(in the rows, 128 means zero)
Known rows, with every step that occurs
fupo, meput, degif: [146  70 122 139 118 107 122 126 121 118 125 110  95 117 133 173 132 132
  96 146 131 133 157 123 132 131 125 117 131 156 129 126 120 143 157 111
  92 116 152  88  71 183]
bubefen, fupo, meput, degif, duza: [110  92 125 141 126 131 140 121 155 105 127 113 125 149 102 186 143 172
 154 169 100 129 155 123 159 154 128 116 149 164 147 140 123 141 139 146
  91 124 115  89 101 162]
bubefen, guge, meput, degif: [107 156 141 131  87 146 122 132 156 140 132 141 174 118 132 169 119 153
  96 150 154 146 133 148 156 128 116 120 114 143 152 124 149 182 151 121
 128 126 147 104  93 196]
guge, bubefen, degif: [156 135 122 127 101 136 110 130 202 137 131 149 147 116 172 193 112 120
 101 128 109 127 120 126 149 131 127 122 131 133 139 128 133  98 165 102
 119 119 144 122 102 165]
guge, duza, degif, meput, fupo, konanul: [151 179 133 156 133 102 161 132 128 148 168 129 153 130 122  23 125 148
 157 127 151 113 112 103 130 102 116 149 145 149 171 157 164 155  88 203
 188 142 176 189 186 146]
zurop, fupo, bubefen: [149  91 127  94 146 118 111 145  91 112 112 144  59 129 104 141 114 106
 119 124 137 114 129 126 140 119 136 136 105  85 119 112 113 131 116 106
 117 129 104 157 125  62]
degif, duza, fupo, nukuvog: [121  85 125 156 111 171 143 131  69  99 113 132  75 114 176 137 172 130
 165 133 120 135 141 110 137 147 163 124 133 131  92 133  89 105 131  85
 147 123  91 116 140  67]
fesi, komozek, fupo, bubefen, degif, meput: [123 167 126 124 126  88  73 138 187 152 166 142 169 104 127  49 137 105
 135 144 115 112 135 113  74 120 101 139 140  82 128 152 195  73 180 145
 121 110 141 121 143 164]
bubefen, degif, meput, fupo, nukuvog: [133 179 142 159 137 176 145 128 141 100 151 109 115  97 211  88 133  92
 103 105 109 122  97 117 106 115 134 129 135 100  97 132 190 123 158 127
 172 123 127 114 151 111]
guge, duza, fupo, bubefen, degif, meput: [141 162 118 129 124 116 121 140 167 128 153 148 175 134 154  94 160 142
 138 145 139 107 143 114 105 125  98 138 143 100 155 166 145 101 152 114
 167  71 144 186 152 132]
komozek, fesi: [ 83 119 125 144 114 134 118 124  85 130 120 125  88 128  97 112 110 120
 113 124 138 142 112 129 155 109 123 127 133 126 101 133  68 121  97 111
 135 130 149 141  83 139]
fupo, bubefen: [144  94 114 121 120 108  89 138 119 125 114 148  57 133 106 132 119 104
 104 114 125 112 124 130 109 127 140 124 126  89 123 131 119 129 131 104
 110 128 142 146 114 131]
meput, fupo: [120 126 126 136 137 101 130 126  65 131 116 116  71 103 146 103 105 105
 112  94 125 129 111 130 106 119 147 128 128 117 116 120 120 149 119 101
 137 127 129  97 181  85]
bubefen, degif: [123 124 120 129 127 130 118 122 196 121 129 113 129  98 192 125 109 119
 107 127 121 141 121 126 138 134 134 127 135 123 127 131 163 117 164  94
 134 120 134 107 113 159]
meput, fupo, bubefen, degif, duza, guge: [139 151 115 128 185 137 128 150 205 136 136 181 194 142 188  91 155 133
 195 124 134  98 115 147 105 152 157 123 147  99 147 118 161 125 167 125
 141 118 127 134 208 145]
zurop, fupo: [132 103 136 103 147 130 136 129  77 121 115 112  74 107 143 143 107 118
 116 130 140 140 126 119 161 118 131 137 106 127 112 117 104 136 104 102
 124 130 102 132 128  51]
fesi, komozek, fupo, nukuvog: [117 112 136 137 121 123  79 132  72 115 134 103  91  80 147  85 127 102
 122 133 129 142 154 107  88 129 139 134 121 115  82 123 158  82 161 116
 117 152 101  60 129 109]
guge, duza, degif: [142 137 125 143 136 129 128 137 201 138 135 127 131 131 136 109 109 159
 133 146 167 130 149 129 154 111 123 134 135 147 155 157 127 136 129 153
 146 141 148 151 128 195]
fesi, komozek, fupo, meput, degif: [128  78 124 127 117  58  84 128 115 143 143 103 138  92 113 117 139 131
 123 161 134 136 183 113  94 133 115 128 130 157 123 119 152 105 185 126
  81 121 132  38 107 186]
nukuvog, fupo: [152 104 133 119 139 117 123 104 106 113 110  92  77 115 134 114 115 117
 121 118 146 118 120 132 125 134 135 131 124 139 111 119 120 133 102 111
 130 141 113 129 130  56]
zurop, fupo, meput, degif, bubefen, guge: [144 126 137 113 130 134 172 133 151 136 119 153 183 178 117 185 126 147
 109 157 142 165 144 152 155 119 108 118 114 166 139  92 119 146 138 130
  88 120  92  98  94 122]
fesi, komozek, fupo, meput, degif, duza: [124  72 125 136 121  73 100 128 140 141 146 114 160 107 119 109 160 166
 184 180 139 135 177 118 118 140 126 127 142 168 129 128 144 103 184 135
  82 122 131  48 117 193]
komozek, fupo: [116 104 132 122 120  93 116 120  81 119 120  80  68  87 145 111 115 114
 111 117 115 132 135 121 114 125 139 127 126 130 114 129 133  97 148 106
 127 133 124  87 146  70]
meput, degif, bubefen, fupo, nukuvog: [107 121 134 147 128 206 142 128 147 110 117 160  89 183 137 177 116 123
 113 146 102 155 150 119 134 130 120 122 130 120  99 116 106 115 121 142
  94 160  58  95 100 133]
bubefen, degif, duza: [121 119 119 139 127 145 130 123 217 122 133 123 153 113 198 116 133 155
 171 143 128 140 119 133 165 138 146 125 143 134 132 140 154 118 161 102
 132 122 132 117 124 170]
degif, bubefen, guge, meput, fupo: [109 183 136 140 122 119 161 129 102 148 134 179 164 162 116 117 103 119
 102  94 117 167  88 157  95 108 119 112 109 137 137 103 121 198 133 118
 161 129 141 109 203 105]
fupo, meput, degif, duza: [145  66 121 148 118 122 137 126 151 117 130 119 121 133 141 168 155 168
 157 163 137 130 150 128 155 140 138 116 141 169 130 133 117 143 157 120
  96 116 149  97  82 196]
komozek, fupo, nukuvog: [125 101 139 138 117 141 117 128  66  84 120  75  45  84 172 123 126  99
  97 116 112 131 134 114 103 129 155 126 119 115  83 117 156  87 156 109
 136 151 105  75 121  59]
fesi, komozek, fupo, konanul: [115  93 123 117 104  49  88 117  52 148 143 113 128  80 115  28 121 116
 147 135 122 144 140  93  87 139 133 145 127 141 125 119 168  87 127 130
 123 152 135  85 145 107]
fupo, komozek, fesi: [ 86 113 120 127 127 152 136 122  80 123 117  88 111 128  91 138 127 110
 115  92 120 136 111 128 154 110 123 138 116 114  90 128  72 113  83 124
 139 134 153 168  65 167]
meput, degif, bubefen, fupo: [ 97 133 127 133 132 154 146 121 153 146 119 164 111 184 110 167 104 137
 123 146 105 156 151 128 140 125 106 124 136 135 130 127  88 128 108 139
  86 140  76 104 121 145]
fupo, bubefen, degif: [143 112 110 120 124 119  89 139 207 117 126 145 117 119 156 129 118 107
 106 120 118 113 123 133 122 136 137 127 132  82 136 125 168 108 176  99
 122 120 139 130 110 169]
zurop, fupo, bubefen, guge: [137 145 136  89 123 128 112 145 119 121 106 148 132 138  91 152 115 120
 105 128 143 115 120 155 143 125 139 128 110  90 141 107 146 133 120 124
 110 125  95 147 120  73]
bubefen, guge, duza, degif, meput: [129 237 148 150 115 155 146 134 220 156 151 130 217 147 124 102 120 177
 124 160 169 129 125 145 148  97  99 128 147 150 173 182 157 142 113 197
 148 122 159 181 125 202]
bubefen, guge, meput, fupo, konanul: [114 158 134 132  92  90 138 123  55 127 144 137 163 105 115  81 112 120
 106  98 118 140  82 131 108 139 140 127 115 141 159  99 188 195 119 134
 182 141 166 116 177  96]

Rows
[171 127 123 109 187 151 122 128 248 120 129 160 199 151 174 106 168 148
 205 146 156  85 122 147 125 166 146 127 144 121 141 123 160 103 148 140
 131 130 118 164 159 119]  nukuvog, fupo, bubefen, degif, duza, guge
[138  64 112 139 113  96 138 130  77 127 117 117  98 112 139 174 164 123
 105 139 121 131 174 106 119 145 124 121 136 159 131 121  90 129 156  86
 113  92 126  81 107 134]  duza, fupo, meput, degif
[174  70 128 124 140  90 130 103 103  95 120  78  79 116 110 143 130 114
 103 114 125 115 123 128  99 144 128 119 126 161 118 115 133 143 126 115
 123 126 143 111 116  66]  nukuvog, fupo, meput
[128 164 127 142 121 100 151 117 115 134 166 116 155  96 178  34 129 108
 128 108 102 123  83 103 111 128 128 139 144 129 143 132 199 131 124 146
 176 123 162 138 169 109]  bubefen, degif, meput, fupo, konanul
[159  95 131 105 149 134 145 101 108 107 107  58  95 113 118 144 127 107
 121  85 132 111 119 130 119 137 133 142 109 128  99 115 124 127  87 121
 136 143 119 156 116  88]  nukuvog, fupo, komozek
[171 153 130 117 137 132 113 118 214 117 144 128 128 129 133  98 137 108
 127 123 131  85 104 130 112 129 111 135 137  92 131 142 180 114 136 146
 140 116 135 179 123 107]  nukuvog, fupo, bubefen, degif, meput
[126 102 123 137 122 142 145 125 152 156 118 170 108 168 150 141 115 132
 126 142 144 161 145 131 138 108 113 124 126 140 117 120  78 128 127 107
  93 135 110 110 102 174]  meput, degif, bubefen
[ 59 142 124 121 136 164 141 118  81 115 115  84 111 146  49 158 116 115
 113  98  85 130 116 123 153 127 116 135 122 111 104 132  77 115  64 155
 132 141 121 158  85 136]  bubefen, fupo, komozek, fesi
[107 149 140 143  88 157 135 131 188 137 135 152 196 131 136 165 141 189
 160 170 157 145 131 152 178 131 128 117 124 154 155 129 139 180 151 131
 124 126 144 116 104 205]  bubefen, guge, meput, degif, duza
[120 133 117 126  86 135 118 146 155 149 103 179 180 153 117 158 180 165
 176 161 149 108 159 151 153 149 151 122 151 112 159 125 115 112 148 111
  99 103  88 128 125 149]  meput, degif, duza, fupo, bubefen, guge
[172  92 124 108 138 107  96 120 131 111 108 126  60 135  92 122 124 103
 120 112 143  90 121 138 105 137 140 133 124  98 119 116 131 125 113 119
 118 140 117 154 127  66]  nukuvog, fupo, bubefen
[127 182 124 145 120 156 158 138 233 170 122 187 171 183 118 128 108 130
 115 124 130 160 117 154 142 107 123 116 140 142 153 136 113 140 128 163
 113 152 114 129 130 180]  duza, degif, bubefen, guge
[162  79 127 114 120  95 128  97  74 112 122  96  90 109 123  74 121 115
 134 118 138 115 110 110 122 152 141 141 126 154 127 107 154 124  79 134
 144 157 130 144 125  49]  nukuvog, fupo, konanul
[118 125 134 141 160 160 151 135 116 137 146 168 161 132 165 123 149 160
 183 149 144 143 118 123 139 134 125 114 116 158 132 145  90 179 118 123
 154 123 173 151 160 151]  degif, duza, guge, meput
[120 174 134 127 116 132 146 119 150 139 126 156 203 183 132 121 107 176
 120 146 165 170 127 166 109 107 108 121 129 156 147 137 121 127 119 119
 129 121 124 138 140 144]  degif, bubefen, guge, duza
[152 136 135 127 141 149 135 136 135 142 135 165 177 165  98 252 140 139
 108 163  97 112 168 118 126 155 108 105 140 171 159 129  89 125 133 164
  79 116 130 110 101 164]  duza, guge, bubefen, fupo, meput, degif
[127 152 125 116 101 121  92 136 139 130 108 151 135 140  97 141 115 119
  95 120 134 118 117 159 110 133 145 118 132  92 145 127 151 128 134 120
 107 123 129 136 109 138]  fupo, bubefen, guge
[ 93 154 129 118 110 172 132 126  92 129 116 119 135 164  30 229 113 115
 106  99  74 120 115 123 162 125 112 131 124 117 112 129  44 101  69 161
 115 139 127 176  74 142]  guge, bubefen, fupo, komozek, fesi
[120 144 135 145 174 138 161 138  82 139 146 168 158 129 166 101 144 149
 189 122 138 132 103 131 110 135 137 119 119 151 132 126 101 193 125 123
 171 125 164 134 227 112]  degif, duza, guge, meput, fupo
[104 120 126 122 126  72  81 124  87 155 135 109 116  85 126  68 111 117
 134 136 131 144 149 113  91 124 124 135 127 128 111 131 139  92 147 112
 110 133 118  70 154 120]  fesi, komozek, fupo
[137  94 131  89 156 143 157 128  74 113 110  76  94 108 135 165 121 110
 120 100 123 134 124 119 157 118 132 147  90 115  99 112 104 129  90 112
 133 133 105 157 110  80]  zurop, fupo, komozek
[117 108 129 114 139 145 143 103  95 110 109  65 110 133  78 131 131 110
 132  90 142 112 105 134 148 124 125 145 115 127  86 112  82 112  68 141
 147 146 128 180  81 101]  nukuvog, fupo, komozek, fesi
[138 128 116 152 142 145 156 137 212 163 129 182  96 175 133 116 106 114
 126 120 123 157 127 126 138 104 118 122 132 140 131 137  79 136 123 146
 123 156 124 139 133 175]  duza, degif, bubefen
[136 126 119 116 166 128 118 146 215 125 140 147 193 128 190 101 164 143
 191 147 125  99 138 139 117 158 150 121 146 113 142 128 174  69 193 129
 127 121 125 124 173 130]  komozek, fupo, bubefen, degif, duza, guge
[151 226 137 140 113 147 117 148 241 152 149 166 205 169  80 102 131 165
 125 153 165 102 130 154 131 100 104 130 146 111 182 177 167 141 124 203
 139 122 161 207 122 213]  fupo, bubefen, guge, duza, degif, meput
[104 127 137 139 128 183 118 124  92  82 116 108  59 124 132 162 108 107
  94 122  87 136 131 113 121 145 141 121 128 108  99 131 140 119 112 131
 127 153  88  98 113  85]  bubefen, fupo, nukuvog
[119 170 138 149 137 116 149 122  53 141 139 118  87 111 136  82 116 105
 115 102 120 126  95 120 101  98 121 128 136 118 116 147 118 156 100 132
 156 113 148 137 179  83]  degif, meput, fupo
[154  67 132 111 143 116 142 134 101 112 123 105  96 116 134 183 130 132
 109 155 144 134 158 117 166 126 121 130 111 153 126 101 118 148 142 114
  97 116 114 102  80 118]  zurop, fupo, meput, degif
[ 75 174 126 117 105 144 151 123  66 132 112  91 229 144  88 138 158 162
 130 118 156 137 142 149 145 122 112 140 127 137 131 134  84  97  88 122
 165  97 126 173 106 139]  bubefen, guge, duza, fupo, komozek, fesi
[127 144 134 123 107 139 116 124 109 132 118 146  99 144  82 217  97 123
  97 126  80 124 125 118 142 135 125 117 132 132 140 137  89 118 104 135
 101 133 113 127 124  97]  guge, bubefen, fupo
[ 97 111 131  98 148 161 157 131  58 117 113  83 105 126  90 150 123 112
 127 103 132 138 113 120 188 104 120 149  98 112  85 107  67 118  68 129
 143 135 116 181  77 101]  zurop, fupo, komozek, fesi
[140  80 129  99 124 108 143 123  37 115 127 113  86 102 134  99 115 117
 132 129 129 140 117  97 158 132 139 144 106 139 127 106 133 133  84 116
 140 147 117 146 122  40]  zurop, fupo, konanul
[100 128 122 110 140 145 142 115  94 111 110  75 103 128  97 174 112 114
 105  95  77 130 129 118 128 141 128 133 117 114 118 136 115 127  86 141
 126 138 109 136 119 122]  bubefen, fupo, komozek
[126 166 136 132 146 132 168 119  49 140 134  82 109 110 132 106 129  96
 113  70 106 119  96 120  97  99 122 140 119 107 104 143 114 151  88 140
 160 117 153 165 163 111]  degif, meput, fupo, komozek
[142 142 126 125 174 114 118 154  69 135 142 191 122 137 120 109 128  97
 125  96 131 104 109 130  73 129 131 123 109  95 137 114 117 188 138 120
 161 122 170 147 211 114]  duza, guge, meput, fupo, bubefen
[129  87 122 128 128  47  89 124  75 133 144  94 119  88  99  90 129 114
 114 134 112 143 156 111  67 133 118 124 126 151 118 126 153 106 171 119
 107 120 147  52 138 128]  fesi, komozek, fupo, meput
[170 100 118 115 145 128 108 122 246 103 124 135 142 139 148 113 148 141
 186 135 142  91 116 146 141 157 148 131 142 105 134 118 177 107 157 126
 129 134 112 155 134 114]  nukuvog, fupo, bubefen, degif, duza
[ 98 148 131 142  84 148 151 135 134 145 125 162 201 127 142 165 172 181
 171 166 148 142 149 136 172 148 130 119 129 159 158 130 105 166 148 107
 140 103 118 114 138 150]  bubefen, guge, meput, degif, duza, fupo
[140 237 134 145 124 134 130 153 195 165 138 170 156 152  80  93 126 106
 110 102 125  90 100 151 111 106 132 124 150  87 166 148 161 155 127 199
 140 130 140 167 175 157]  duza, degif, meput, fupo, bubefen, guge
